Every row comes from one small tree of marks. The marks that hang from a mark follow it in brackets, in the order of their numbers. Every link used is in the known rows. Which tree was each row made from?
Known rows:
q750(q405(q88 q251) q480(q844(q689))): [ 26   1  14   4  -7  17   4 -18   8 -20   7 -15  17   4   4   5  31   2
   1   2  -4 -31 -10   5 -42 -12 -34  30   3  -1   8  -8  15   7   1  11
  -5  12  -9   5   5 -15  -7  22  10   7  -8 -37  10  20   7  53  -6 -15
  -8 -11 -23 -17  -7  22  21 -22 -15  11]
q689(q794(q405(q88 q251)) q844): [ -2 -18  14   8 -11  -7  15 -13 -33  18 -12  12 -14 -18   3  -3  13   4
  -5  -7 -23 -12  18  34 -10  12   4   8 -12   9 -22 -48  14  14  -4  19
  -5 -33  12  12 -26   6   8  14 -13 -14 -38  -9   0 -35   8 -25 -15  -3
  -3 -26 -21  19  10  12   0  -4 -36  24]
q689(q844(q480)): [  9   5  -1  20 -12   5   6  -3  14 -20  -7  19  -7  -3  11  -9   0   4
 -11  -3 -15 -12  25 -10   8  -5  15  -8   0  -4   4  -6  -7 -23 -10 -14
  10 -29  15  -4  -5  -8  14   3  -7   5  -2 -27  -5  12  17 -16  28   3
  -3 -16  11  -8  -9  25  -4   6   4  -2]
q480(q750 q844): [ -4  -8   1  -6  12  13  -8  13   3 -17   2   7  16  15   9  14 -15  15
   2   9 -17  -1   8  -6 -28  11  -7  11  24 -20  -3  11 -23 -10 -13   4
  -2 -12  -5  13   8 -19  12  16  10 -17 -11 -23   4  44  -5  13   0  -2
 -40  -5 -12 -39  -2  33 -26   7  -7  13]
q794(q689(q844(q480))): [  4   0 -17  20 -16  -2  17  -1  17 -28 -16  15 -24   4   8  -7  11   7
  -2  -7 -22  -9  25   3   6  -3  17  -5  -5  -7  -4 -10  -5 -38   1  -8
  12 -34  16 -10 -11  -8   7   6  -2   0   8 -23  -9   4 -16 -22  40  -3
   5 -15  -2 -13   2  24 -13  11   5   2]
q689(q794 q844(q405(q88 q251) q480(q750))): [ 27  -8  32   7  -4  15   4  -1  -5  18 -24  18   1 -22  -2  -7 -11  -1
   8 -12  -9 -15  -8  19  -1   1  16  15   8  -9  18 -41 -12  19 -12 -18
 -21 -18  16  -3 -26 -19   9  -2 -18  -6 -36  -3  13  10  20 -24 -16  -2
 -10 -27   7   1   5   7   2 -31 -18   6]
q794(q689(q844(q405(q251) q480(q750)))): [ 21  -2  -4  10  -3  -1   7   6  33  -9 -25   4 -10  -6  -2  -2   9   0
  13  -1 -10  -9  -2   0   4  -6  18   7  11 -17   3 -17 -14 -21 -12 -16
 -13 -27   7  -8  -6 -26  -3   2 -14  -2 -10 -16  31  18 -23 -24  16  -8
  -9  -9   3 -17   2  21  -8 -10   1   4]
q480(q750(q405)): [ -2   5   3  -9  -2  12  -5  -6  11 -36   6  -1   6  15  -3  12   8  20
  -8  24 -16   3  15   4 -31  -6  -9  10  -1 -10 -23  17  -8 -15 -11  -4
  11 -16 -11   8   8  -8   3  33   2 -16  -5 -30  13  23  -8  23  -2  -1
 -26 -10   2 -25  -2  24   2  25  -1  19]
q480(q750(q405(q88 q251)) q844(q689)): [ 19  -8  26 -12   8  19   8  -4  -4 -23   6 -18  21   4   0  16   7   9
   6   6  -6 -14 -10   2 -41  -9 -20  25  17 -16   5  -4   2  13  -6   9
 -18  13 -17  -2  21 -26 -10  17   8 -15 -21 -25  24  34 -13  38 -19  -8
 -25  -5 -17 -39  -7  14  18 -24 -16  29]
q844(q405 q480): [ 30  17  -4  28  11   5 -11  -7  32 -32 -23  23 -10  -5 -11 -11 -11  -1
  -7 -17  -1 -25  13 -23  -5  -5   2   9   7 -14   4   1 -13 -37   9 -25
   6 -16   1  -7 -11 -15   3  18 -13  -6  -4 -23   0  24  -1  -4  21  11
   8  -2   7 -20   9  23   5  -3  19   0]
q480(q750 q844(q405(q88) q689)): [ 26  -8  12  -8  16  25 -11   8   7 -25 -19   4  12  12   1  -1 -13   9
   9 -12   9 -15 -12 -25 -20  -1 -15  16  36 -23  17   6 -14   1   4   4
  -9   8  -7   3  -4 -31  -2   5   3 -24 -24  -7   8  40 -14  30  -4   2
 -18   0 -10 -35  -2  17   9 -21  -8  18]
q844(q405(q88 q251) q689(q794)): [ 48 -10   9  19 -11  -1   3 -19 -11  -3 -15  12 -13 -12  -5  -7  -4   5
  10 -27 -24 -30  11   3 -20  -1 -11  14  15   2   7 -31   7  10   3   1
  -3  -9   2 -15 -24  -3  -1  18 -13 -24 -24  -8  -4 -10   7  -1 -13  15
  21 -16 -15  -4  10   4  33 -16 -15  13]
q844(q405(q88 q251) q480 q689): [ 54   6  16  25  10  10   0 -20  14 -18 -27   9  -1 -22 -20  -7  -1 -16
   5 -33  -3 -36  -4 -18 -19 -15  -9  18  12 -11   7 -14  11  -7  13 -19
 -11   4  -1 -24  -7 -23 -13   1 -12  -2 -16 -20  10  18  10  15  -1  12
  20   0  -7 -23   1   6  36 -39   5  10]
q794(q405(q88 q251) q689(q844(q480(q750)))): [ -8 -14  14  -2   5  -3  23   1  -2   4 -29  -1 -24 -14  -5   2  16  -5
  10  -8 -14   0   1  29  -6  -1   9   9 -12 -16 -19 -30   7 -12  -3   0
 -25 -31  11   3  -3 -22 -28   7   1   0 -16 -15  29   0 -27 -18  -3 -14
 -15  -9 -29  -9  13  19  -3 -19 -18  37]
q480(q750 q844(q405(q88 q251) q689(q794))): [ 41 -12  24  -5  10  19  -3   6  -6   4 -15  11  12   1   3   8 -11   5
  17 -18 -11 -22  -6   4 -24   4 -12  25  40 -20  17 -26 -15  24  -6  -5
 -19  -1  -5   6 -17 -22   3  -2  -3 -29 -40   1   7  25  -7  12 -19   9
 -17 -16 -15 -20   3   9  15 -35 -20  18]
q844(q405(q88) q480(q750) q689): [ 41   3  21   8  17  23  -7   0  16 -39 -31   4  -7  -9 -13  -4 -19  -3
   9 -25   4 -18  -1 -26 -13 -13  -7  17  15 -25  13   3  -2 -17   7 -20
  -1   1  -1 -14 -10 -30 -11   3  -5 -14 -15 -11   2  34 -10  15   8  18
   0  -2   8 -30  -1   4  28 -22   7  17]
q405(q251): [ 10 -13   4  18 -12   0   6 -13   0 -11   8  15   3  -9  -7  11   9  10
   3  -6 -32 -18  22  -7 -27  -2  -5   6   9  13 -20  -5   4  -9 -10   2
  -2 -17   1  -5   3  -1   6  32  -7 -10  -4 -29   0  11   4   0  -3  -1
   1  -8 -18 -31   0  20  -8  20  -7  20]
q88(q405(q251)): [ 22 -26 -11  16   1   3  -8  -7  14 -11  10   5  -4 -13 -11   0  11   0
  -9   7 -21 -31  15   2 -27   4  -9  11   5  -8 -28  -7   6 -14  -9  15
  -4 -12  15   2  10  -8   4  26 -12 -23 -11 -30  18   7  12  10   4   0
   9   2 -11 -27  -4  37   4  22  -5  24]
q794(q689): [ -2  -5 -21  14 -17  -8  10  -8   3 -35  -4  17 -22  14   0   3  10  14
   0  -3 -32 -12  35   4 -19   1  -2  -3   1  -7 -25   2  -4 -37  -1   9
  13 -29   6  -1  -3   6  -4  30   6 -21   7 -22 -22   7 -27  -6  24   5
  -5 -13 -17 -24   9  30 -13  36  -5  18]
q794(q405 q689): [-10  -3 -27  12   0 -18  10  -7   4 -27 -12   9 -35  11  -1   7  17  13
  -6  -2 -23  -5  26   8 -12   1   2   3 -12 -14 -47  -6   6 -41  12  14
  15 -33   1   3  -8  12 -13  25   1 -19   2 -27  -3  -8 -40 -11  22   5
  -2  -3 -30 -12  16  39  -9  28  -4  28]

Which tree is each row?
[ 43  -9  10  11   2  15  -4 -15   8 -11 -14   1  10  -1  -4  -5  16  -5
  10 -14   5 -34 -18 -19 -30  -9 -34  26  15  -3  31 -10   8  -1   4   4
 -18  11 -12  -4 -12 -27  -4   9   3   4 -16 -22  11  28   3  39   2  -7
   0  -2 -17 -22   1  19  17 -30  -6   6] : q750(q480(q844(q405(q88 q251) q689)))
[ 22 -11   7  10  -7  17  -6  -9   3   3 -12   4   9  -6 -12  -4  17  -6
  19  -7   3 -31 -17  -7 -37   0 -26  18   7   2  19 -16 -10   8 -14   9
 -22   9  -3  13 -13 -27   5  22   8   3 -19 -20  10  32  14  31  -4 -16
  -7  -5 -22 -19   3  22  -1 -22 -12  11] : q750(q480(q844(q405(q88 q251))))
[  5   5  12   5 -16  19  -1 -29  -2 -42   2   1  -5   1  -9   0  25  11
   1  12 -11 -12   9   7 -36  -9 -26  12 -28  10 -12   0  18  -7  -4  13
  12  -1  -4   9  -4  -1   2  40  12   0   0 -34  -6   9  10  41   8  -1
  -4 -14 -10  -3   0  20  10  25 -11  14] : q750(q405(q88) q480)
[ 12 -17  25 -19  13   6   9   7 -17   9 -18   5   6  -3  10  13  -5   4
   3  -8 -18 -12  -1  21 -33   2 -12  31  21 -31  -9 -32   7  15   0   7
 -22 -20   2   6  -6  -9  -7   1   3 -29 -35  -6  11   4 -15   6 -19   3
 -26  -7 -34 -17   6  15  11 -32 -29  30] : q480(q750 q844(q689(q794(q405(q88 q251)))))
[ -3   5   1 -14   8  14 -10   7  12 -31   9  -2  20  22  11  14   4  23
  -9  22  -3   1   6   2 -35  -6 -11  15  14 -24 -11  11 -19 -15 -18   1
   0  -9 -10  15  12 -29  11  21   7 -18 -12 -23  21  42  -9  29   7  -7
 -36  -7  -7 -28  -2  27 -14   6  -6  19] : q480(q750(q405) q844)
[ 19  -7   3  25 -11   0  15 -17   9  -4 -30  13 -22 -18 -12  -9  17  -5
  13 -19  -3 -26   3   3   2  -9  10   3  -6  -3   3 -27   2  -8  -8  -5
 -19 -17  10 -14 -17 -28 -12   6 -13   4 -19 -10  13   2  -9 -13  10 -15
  14 -12 -15  -4  12  18   3 -29  -4  12] : q794(q689(q844(q405(q88 q251) q480)))
[  6  -7  -2  14 -11 -17   9  -7 -10  18  -8  13 -19  -6  11   0  14  13
 -18  -2 -24  -6  24  25  -7  14  12   6  -1   4 -21 -37   3  -6  -5  11
   6 -45  14   7 -18  11  23  10 -22 -12 -28 -16  16 -30   5 -28  -3  -7
  -5 -25 -18  13   9  25  -9   2 -16  12] : q689(q794(q405(q251)) q844)
[ 21 -13   9  17 -17   5   6 -15  -8   1 -11   9  -5 -16 -16 -10   7   2
   4  -8  -9 -26   4  -7  -5  12  -6  -4   8  17   5 -20  -1  19 -14  13
  -7  -3   1   2 -17 -14  13  17 -14  -1 -34  -8  15   6   9 -12  -5 -10
   1 -12  -8   1  -1   8   4  -9 -15  25] : q689(q844(q405(q88 q251)))
[ 32  21  18   5   9  13   0  -4  23 -40  -8   4   3   4  15   5  -4  11
 -14   4 -15  -3  12  12 -15  -7   4  28  11 -28   1 -11  -4 -19   4 -27
  16 -27   6 -14   1  -5   5   1  -2 -21  -3 -28  -1  11  -3  11   8  26
  -9 -14  10 -17  -3  12  23  -2  11  -5] : q844(q480(q750(q405)) q689(q794))
[  3  -2  12   8   3  14   6   7  15 -22 -13   6   3   1  14  -2  -8   5
  -8   7 -18   2   9  -9  -1   2  18  -1   6 -14   7   0 -12 -21 -10 -16
   1 -25  13  -2   0 -18  15   0  -4  -5  -3 -22   4  32   5 -16  15  -4
 -21 -13  18 -22 -16  23 -17   6   0   2] : q689(q844(q480(q750)))
[  5 -14 -12  17 -28   2  12 -13  -7 -24 -18  12 -27   0  -1 -14   5  10
   7 -17 -11 -10  17  -1   3   7   3 -11  -2   3  -8 -14  -3  -5  -3  15
   7 -18   5   3 -28 -11   0  20  -2  -9 -19  -4  -3   1 -20 -12  15  -6
   1 -14  -8   5  13  17  -3   4 -14  18] : q794(q689(q844(q405(q88))))
[ 25  15  -5  30  -1   7  -7  -1  30 -21 -19  14  -7  -5  -8 -20  -7   1
 -15 -11   4 -16  10 -21  12  -2  11  -7  10   0   7  -5 -11 -25  -2 -21
   9 -25  13  -3 -20 -20  21   7 -21   4 -10 -19  17  15  13 -11  26   1
   1 -12  21  -5  -1  21   3  -9  10  -8] : q689(q844(q405 q480))
[-12 -20  -4   9 -16 -14  21 -17 -15   0 -20  -1 -30 -10  -8   4  31   2
   3  -7 -19  -8  15  26 -10   5   6   2 -15   1 -34 -27  14  -6  -1  27
  -8 -23   6   7 -15  -1 -18  19  -6  -7 -21 -12  11 -20 -24 -15   3 -14
  -1  -8 -42   5   9  20  -7  -3 -29  39] : q794(q405(q88 q251) q689(q844))
[ -5  -9   7   6 -10   4   7  -6 -25  -4 -16  19 -22  -8   9 -12  -5  16
 -17 -11 -26 -14  31  30  -4  17   9   3 -12   4 -24 -28   4   5   1  20
   8 -37  15  17 -32   9  17   9  -4 -22 -32  -1  -8 -30   7 -22  -5   7
  -7 -25 -13  26  16  17  -2   0 -27  19] : q689(q794(q405(q88)) q844)
[ 18   3 -14  11   5  15 -18  -2  28 -25   0   8   5  16   4  -5  13  10
   6   2   4 -21   1 -21 -22  -1 -23  15   7  -4  14   2 -17 -24  -5   1
   7 -10  -5  21 -15 -23  13  18   7   1  -6 -24   5  34   6  23  25  -4
 -16 -13  -6 -14   4  33 -14   2   6  -5] : q750(q480(q844(q405)))
[  7   3  32  -8  -5  21   7  -1  -3 -15 -11   8   2  -4  13  -8 -11   7
 -13  11 -10   2   9  33  -4  -5  12  17  -9 -12   1 -23  -5  10 -16  -5
  12 -24  16   0 -12 -13  15   5   3 -13 -21 -10   6   4  12   2  -7  -4
 -14 -34  17  13  -1  11   0  -3 -19   3] : q689(q794 q844(q480(q750(q405(q88)))))
[ 12  -4   5  -4   9  12  -6  11   5 -35  -3   6  15  24  17   9 -10  18
  -1   0 -15  -5  12 -21 -24   8  -9  14  33 -23   7  16 -18 -16  -2  -6
   0 -10  -6   5  11 -18   8   2   9 -23  -2 -22  -2  39 -18  20   9  10
 -30  -6  -8 -46 -11  27  -3  -1  -2  12] : q480(q750 q844(q689))
[ 10  -5 -28  17 -16  -5   3  -4  16 -23 -13  14 -25  12   4 -11  11  12
  -1  -9 -12  -6  19 -10   9   8   7 -13   4  -1 -11  -5 -12 -31  -4   6
  17 -28   5   6 -21  -7   8  20 -11 -12  -3 -14   6  -2 -23 -18  28  -3
   2 -14  -4  -2  12  28 -11  14  -4   4] : q794(q689(q844(q405)))
[ 30  -2  -2   0  17  12 -14  20  26 -34 -13   1  10  23  11   5 -16  17
   4  -7   1  -8  -3 -31 -11  -2  -3  17  42 -22  18  11 -23 -20   1  -9
   2  -3 -12   3   1 -26   7  -2  -4 -18 -13 -20  14  41 -20  14  10   9
 -21   2   7 -36  -3  25   2 -13   8   8] : q480(q750 q844(q405 q689))
[  5  -8  28  -8   8   0  14  -1  -9  21 -32   7  -8 -26   6  -2  -1  -5
  -3  -1 -17  -4   3  33  -7   1  15  21  -8 -18  -9 -46   8  11  -5  -3
 -17 -37  15   1 -18 -14   0  -3 -12 -10 -32  -5  13 -12   9 -23 -15  -3
 -15 -25  -6  10   5   6   0 -24 -27  25] : q689(q794(q405(q88 q251)) q844(q480(q750)))
[ 36   4  40  -3   9  15  12 -16   9 -26 -11 -11  10 -15  -9   8   4  -6
   1  -6  -9 -14  -7   0 -33 -18 -13  27   2 -18  -1  -8  17   2  -2 -23
 -18   3  -2 -22  14 -20 -21   9   2  -8 -11 -32  14  24  -4  26 -11   2
   0  -3  -6 -27  -9   5  33 -24  -7  16] : q844(q480(q750(q405(q88 q251))) q689)
[ 23  -5  -6  23 -15 -10   2  -7   1  12  -5  23  -7  -7   4  -8   4   9
  -9  -7 -18 -17  14   5   3  11   8   5  17  14   0 -32  -8   5 -11   1
   7 -37   8   2 -26   2  30  13 -23 -11 -29 -10  10 -17  17 -28  -7  -4
   0 -26   2   9   9  15  -5  -1 -10  -1] : q689(q794 q844(q405(q251)))
[ 13  -5  15   6 -14  13   9 -33 -12 -15   9   2  -2  -8 -18   7  18   7
  -7   7 -16 -17  10  17 -39  -6 -19  15  -9   6 -21 -10  21  11 -11  13
  -7   3  -9  -1   8  -3  -6  37   4  -9 -20 -25  10   8   8  25 -14  -6
   1 -10 -24 -12   1  16  14   8 -20  34] : q750(q405(q88 q251))
[ 30  -2  19   2  -9  15   5 -22   3  -8  10  -4  14   4  15   4  25   7
   4   0  -7 -29  -9  24 -41 -10 -26  37   6  -2  19 -27  15  16  -1  10
  -4  -4  -4   6  -9  -4   6  15  14   2 -13 -29   3   0  10  40  -6  -4
  -6 -23 -16   2   0  15  19 -24 -25   2] : q750(q405(q88 q251) q480(q844(q689(q794))))
